Each row was made from one walk, in order. Every step used is in the known rows, and no mark comes twice. Write each row's walk.
Known rows:
R > V > Z > A: [-0.118 -1.053 -2.719 -3.586  0.703 -0.863 -1.316  2.565 -2.336 -0.384
 -2.177  2.813 -0.796  0.998  0.015  2.606 -1.076  0.354  4.311 -0.338
  0.905  1.111  1.706 -0.205]
K > V: [-1.074 -2.373  0.413 -0.523  1.889 -0.109 -0.548  1.780 -1.660 -0.293
 -0.510  1.248 -1.063  1.077  2.726 -0.262  0.120  0.372  1.502 -1.050
 -0.639  1.881 -1.260  1.299]
L > U > N > A > Z > V: [ 1.977  1.049 -0.052 -2.127  3.700 -2.143  0.457 -1.681 -3.827 -2.202
  0.585  3.086  0.069 -0.687 -1.931 -1.591  0.323 -4.467  1.168 -1.559
  0.933  5.214 -1.667 -7.802]
C > R: [-0.216  0.871  1.383  1.418 -1.829  2.215  0.524 -1.017  0.059 -3.256
 -1.590  1.082 -0.148 -0.093 -1.672  0.804  2.510 -1.648 -0.775 -0.392
 -2.420 -0.118  0.757  2.331]
N > U > R > V > Z: [-0.316 -1.663  0.976 -4.078  2.513 -0.794 -1.717  1.025 -2.816 -0.958
 -3.222  0.412 -2.162  1.156 -0.805  1.479 -2.783 -0.069  0.284  0.240
  0.583 -0.025 -0.917 -0.908]
U > L: [ 0.595 -1.470  1.767  0.355  2.125 -0.611 -0.923 -1.206  0.524 -0.333
 -1.695 -1.936  0.840  1.341  0.516 -1.619 -0.528  1.611 -0.314  1.543
  0.668 -1.779 -1.438  1.068]
E > A > N > U > R > V: [ 0.587 -1.657 -1.259 -1.599  0.892 -0.483 -1.701  0.513 -1.221 -3.812
  0.691 -0.336 -1.413  2.382 -2.766  0.355  1.272  0.919  0.990  3.782
  0.535  0.547 -1.905  0.707]
L > U > R: [ 0.310 -1.218  0.294 -0.286  1.963 -1.330  1.165 -0.763 -1.103  0.086
 -0.843  0.716  0.089 -0.803 -0.005 -1.402 -0.004 -2.074 -0.574 -1.627
  1.158  2.172  0.177 -0.340]
R > U: [ 0.847 -0.885 -0.976 -1.433  0.587 -0.781 -1.137  0.211  1.255  1.660
  0.082 -0.161  1.376 -0.732  1.194  0.146 -1.224  1.717  0.565  1.425
  1.410 -0.408 -0.631  0.319]
A > N > U > R > C: [ 2.032 -0.804  0.691 -2.848 -0.085 -0.801 -1.055 -0.156  1.626 -2.392
 -1.131  2.514 -0.370 -0.347 -4.748  1.706  0.646  2.410 -0.959  3.523
  1.622 -1.108 -3.250 -5.020]
N > A: [ 1.301  0.057 -0.369  0.339  0.535  0.737 -0.090 -1.451 -1.727 -0.588
  0.676 -0.323 -0.151  0.677 -1.954  0.265 -1.449 -0.664  0.946  0.922
 -0.217 -0.424 -1.156 -1.725]
V > K: [ 1.219 -1.090  0.595 -2.366  0.616 -1.592 -0.623 -0.917 -0.162  0.778
 -1.093  2.829  0.341  1.374 -0.135  1.200  1.724 -0.748  0.128 -0.353
  0.128  1.300 -2.976 -0.007]
A > N > U: [ 0.534  1.505 -0.513 -1.379  0.655 -0.968 -2.020 -0.008  0.012 -2.148
  0.219  0.800 -2.139  2.976 -4.601  0.530  2.349  0.410 -0.063  3.258
  0.162 -1.563 -1.574 -4.474]
Z > V > K: [ 0.503 -0.749  1.228 -3.471  1.860 -2.813  0.160 -0.555 -2.311 -0.471
 -1.431  5.403 -0.316 -1.149  0.447 -0.296  1.614 -2.952  0.318 -2.642
 -0.173  4.595 -3.378 -2.653]
E > A: [ 0.001 -1.080 -0.685  0.946 -0.239  1.772  1.411 -0.558 -1.268 -1.295
  2.763 -0.801  0.216  0.381  1.344  0.268  0.390 -0.614  0.750 -0.109
 -1.145  1.539  0.487  4.510]
A > Z > V: [-0.353  0.405  0.299 -1.561  0.729 -1.349  0.815  0.609 -1.745 -1.964
 -0.066  2.914  0.052 -1.589  0.831  0.025  2.279 -1.653  0.500 -1.285
 -1.136  4.919 -1.061 -4.703]
R > V: [ 0.055 -0.720 -1.993 -0.666  1.240 -0.890 -1.675  1.375  0.556  0.429
  0.290 -0.703 -0.079  0.342 -0.039  0.781 -0.802  2.231  1.846  0.847
  1.390 -1.455  0.249  1.021]
E > A > Z: [ 0.424 -1.049 -0.624  0.441 -0.645  1.741  1.415 -0.261 -0.845 -1.933
  2.755 -0.129  0.734  1.415  1.752  1.471  2.695 -0.276  1.046  1.064
 -1.979  3.022 -0.206  2.200]
K > V > Z > A: [-1.325 -2.681 -0.526 -3.280  1.676 -0.182 -0.294  3.112 -4.830 -0.921
 -2.827  4.628 -1.824  1.893  2.567  1.616 -0.301 -1.402  4.107 -2.343
 -1.030  4.293 -0.129 -0.017]
C > R > U: [ 0.584  0.066  0.540  0.039 -1.301  1.357 -0.584 -0.756  1.547 -1.819
 -1.395  0.891  1.254 -0.715 -0.488  0.978  1.137  0.244 -0.213  0.905
 -0.976 -0.563  0.203  2.691]
L > U > N > A: [ 2.582  0.546 -0.563 -0.420  2.815 -0.784 -0.039 -2.237 -2.148 -0.289
  0.939  0.219 -0.285  0.673 -2.938 -1.279 -2.174 -2.555  0.770 -0.338
  2.242  0.311 -0.581 -3.323]
R > U > N: [ 1.446 -0.369  0.763 -2.006  0.188 -1.396 -1.894 -0.404  1.080  0.772
 -1.122 -0.173  1.582 -0.873  0.648 -1.046 -2.038  0.865 -0.632  0.985
  2.855  0.355 -1.431 -1.102]
R > V > Z > A > N: [-0.311 -0.775 -3.513 -3.855  0.313 -2.086 -2.422  2.598 -1.039 -1.497
 -3.115  4.334 -1.087  3.216 -2.374  2.567  1.703  1.214  4.686  1.530
  0.923  0.520  0.743 -3.167]
V > Z > A > E: [-1.595  0.355  0.387 -3.857 -1.253 -0.947 -0.873  3.030 -2.824 -1.762
 -2.606  5.709 -0.859  0.556 -1.838  1.167  2.587 -1.897  2.318 -0.778
 -0.519  0.191 -0.981 -2.162]

Write each row's walk:
[ 2.019  1.052  2.380 -2.011 -0.430 -0.015 -0.710 -2.120 -2.151 -4.811
 -2.276  3.610  1.309 -2.022 -2.030 -0.145  1.126 -3.116 -0.099  0.148
 -0.784  4.373 -2.697 -5.372]
C > R > U > N > A > Z > V
[-0.062 -0.681 -1.234  0.455 -0.720  0.489  0.369 -0.449  0.067 -2.596
  1.518  0.801 -0.253  2.655 -0.840  0.014  2.939  0.228  0.961  2.017
 -1.013  0.921 -0.410  1.721]
E > A > N
[-0.579 -1.989 -1.305 -4.367 -0.267 -2.701 -1.979  2.202 -1.927 -2.375
 -5.656  4.814 -0.538  1.877 -1.862  1.623  1.276  0.385  2.925  1.113
  1.109  2.279 -0.492 -3.614]
U > R > V > Z > A > N
[ 0.935  0.407  0.037 -1.264  1.035 -0.784  0.646 -0.615 -3.366 -2.580
  0.402  2.788 -0.041 -1.121 -0.921  0.098  0.664 -2.278  1.512 -0.429
 -1.422  4.193 -2.260 -6.606]
N > A > Z > V
[ 1.719  0.272 -0.593 -0.372  0.073  0.622 -0.423 -1.121 -1.268 -1.311
  0.622  0.370  0.424  1.303 -1.558  1.334  0.964 -0.167  1.413  1.930
 -1.162  0.976 -1.974 -3.848]
N > A > Z
[-2.821 -2.026  0.976 -4.501  0.650 -1.027 -1.355  4.623 -4.546 -2.000
 -3.373  6.873 -1.924  1.578  0.571  0.798  2.563 -1.310  4.010 -2.073
 -1.059  1.934 -2.450 -0.931]
K > V > Z > A > E
[ 1.705  0.622  1.062 -0.581  0.065  0.012 -0.639 -2.052 -1.845 -1.129
 -0.449 -0.215  0.195  0.413 -2.533 -1.039 -2.459 -1.311 -0.396  0.494
  1.247  0.197 -2.089 -3.468]
U > N > A
[ 0.394  1.114 -1.471 -4.025  0.317 -0.934 -1.544  1.130 -3.118 -3.127
 -2.002  4.407 -2.937  3.657 -4.168  2.332  2.004 -1.519  2.525  1.972
 -0.280  0.856 -0.261 -5.887]
V > Z > A > N > U
[ 2.677 -0.076  2.190 -4.712  1.635 -2.979 -0.639 -2.293 -3.661 -2.358
 -1.957  5.760  0.459  0.051 -1.586 -0.249  1.618 -3.860  0.355 -0.962
  0.150  6.073 -6.012 -8.104]
U > N > A > Z > V > K
[ 1.123  0.527  2.270 -0.649 -1.488  0.879 -1.239 -1.301  1.283 -2.254
 -2.732  0.744  1.443 -0.879 -0.870 -0.347  0.207 -0.645 -1.479  0.533
  0.666  0.004 -0.480  1.303]
C > R > U > N
[ 1.205  1.254  2.908 -1.848 -2.182  0.528 -2.424 -1.156 -0.167 -3.928
 -2.463  2.917  1.119 -0.752 -4.981 -0.799  1.661 -1.155 -0.792  1.968
  0.343 -2.648 -4.172 -1.415]
C > R > U > N > A > E
[ 0.616  0.352 -1.201 -0.472  0.588  0.955 -0.592 -0.445 -1.214 -3.457
  2.904  0.223 -1.947  3.247 -2.955  0.575  2.319 -0.465  0.632  3.441
 -0.943  0.060 -1.004 -0.061]
E > A > N > U
[ 2.098 -0.743  0.688 -3.897  1.881 -2.199 -0.018 -1.528 -3.444 -1.823
 -0.592  5.605  0.203  0.139 -1.117  1.177  2.470 -3.094  1.666 -0.643
 -1.214  5.474 -4.920 -6.452]
N > A > Z > V > K
[-1.328 -1.750 -1.299 -5.160  1.808 -3.141 -1.395  3.563 -3.275 -1.063
 -3.393  5.591 -0.718 -0.181 -2.155  0.650  1.772 -1.746  3.527 -1.367
  2.147  0.727 -0.567 -1.506]
L > U > R > V > Z > A > E
[ 1.276 -0.936  0.733 -0.197  2.621  0.449 -1.191 -1.424 -0.597 -3.850
  1.188 -1.916 -1.122  4.692 -2.445 -1.211  2.032  1.239  0.334  4.848
 -0.346 -1.787 -2.380  1.036]
E > A > N > U > L
[ 3.244  0.010  2.975 -4.452  0.262 -1.439 -1.366 -3.166 -2.197 -4.212
 -3.311  6.498  1.556 -0.823 -2.060  0.786  2.744 -3.900  0.070 -0.242
 -0.695  5.569 -5.681 -5.343]
C > R > U > N > A > Z > V > K
[-0.104 -1.976 -3.113 -4.317  2.337 -3.626 -1.336  1.873 -2.113 -1.332
 -3.950  5.030 -1.067  2.326 -2.266  1.138  1.585 -0.845  4.038  0.309
  1.864  2.472  0.957 -3.481]
L > U > R > V > Z > A > N
[ 2.744 -0.473 -1.103 -3.426 -1.296 -1.025 -0.777  0.598 -0.031 -3.321
 -1.132  4.380 -0.222 -0.718 -5.773  2.305  1.739  1.273  0.943  3.798
  2.251  0.869 -2.546 -6.377]
Z > A > N > U > R > C
[ 1.295 -0.305  1.999 -0.546  3.289 -0.125 -1.696 -1.111 -0.719 -1.231
 -0.250 -2.560 -1.047  2.150 -1.426 -1.248 -0.809  0.845 -0.615  2.775
  0.942 -2.742 -2.121 -0.732]
N > U > L
[ 1.182 -1.883 -1.170 -3.191  1.783 -2.409 -1.965  0.483  0.584  1.191
 -0.957  2.063  0.248  1.482 -0.120  1.864  0.716  1.382  2.091  0.449
  1.475 -0.156 -2.768  1.042]
R > V > K
[ 3.180 -0.121  0.601 -4.431  4.325 -3.703 -0.147 -2.618 -3.967 -1.401
 -0.443  5.889  0.063  0.409 -2.112 -0.570  1.911 -5.268  1.377 -2.015
  0.961  6.269 -4.742 -8.003]
L > U > N > A > Z > V > K
[ 3.507 -1.019  1.514 -5.845  1.979 -3.722 -2.015 -2.086 -2.375 -0.806
 -1.885  5.398  1.892 -0.730 -0.330  0.127  0.626 -2.316  0.975  0.207
  1.427  5.766 -6.601 -7.603]
R > U > N > A > Z > V > K
[-1.011 -2.565  1.039 -5.070  1.572 -1.575 -1.896  2.396 -5.567 -4.002
 -5.113  5.937 -3.435  3.588 -1.564  1.068  1.609 -1.711  2.262  0.312
 -0.497  4.582 -2.885 -4.982]
K > V > Z > A > N > U > R
[ 1.040 -1.259  2.233  0.267  0.751  0.867 -1.466 -1.814  2.153 -2.071
 -2.992 -1.086  2.008  0.524  0.200 -0.682  0.759  1.824 -0.528  2.491
 -0.395 -2.477 -0.870  3.741]
C > R > U > L
[-1.944 -3.082  1.368 -2.709  2.920  0.159 -0.337  2.154 -2.891 -0.003
 -2.947  2.766 -1.960  2.375  3.550  0.843 -1.312 -0.284  2.108 -2.548
 -1.677  2.389 -0.734  1.371]
K > V > Z
[ 3.132 -0.171  0.198 -2.314  0.196 -0.735 -2.141 -1.477 -0.114 -0.439
 -0.553  0.147  2.116  0.604 -0.841  0.294 -1.220  0.879  0.471  2.864
  1.805  1.091 -3.318 -5.115]
R > U > N > A > Z
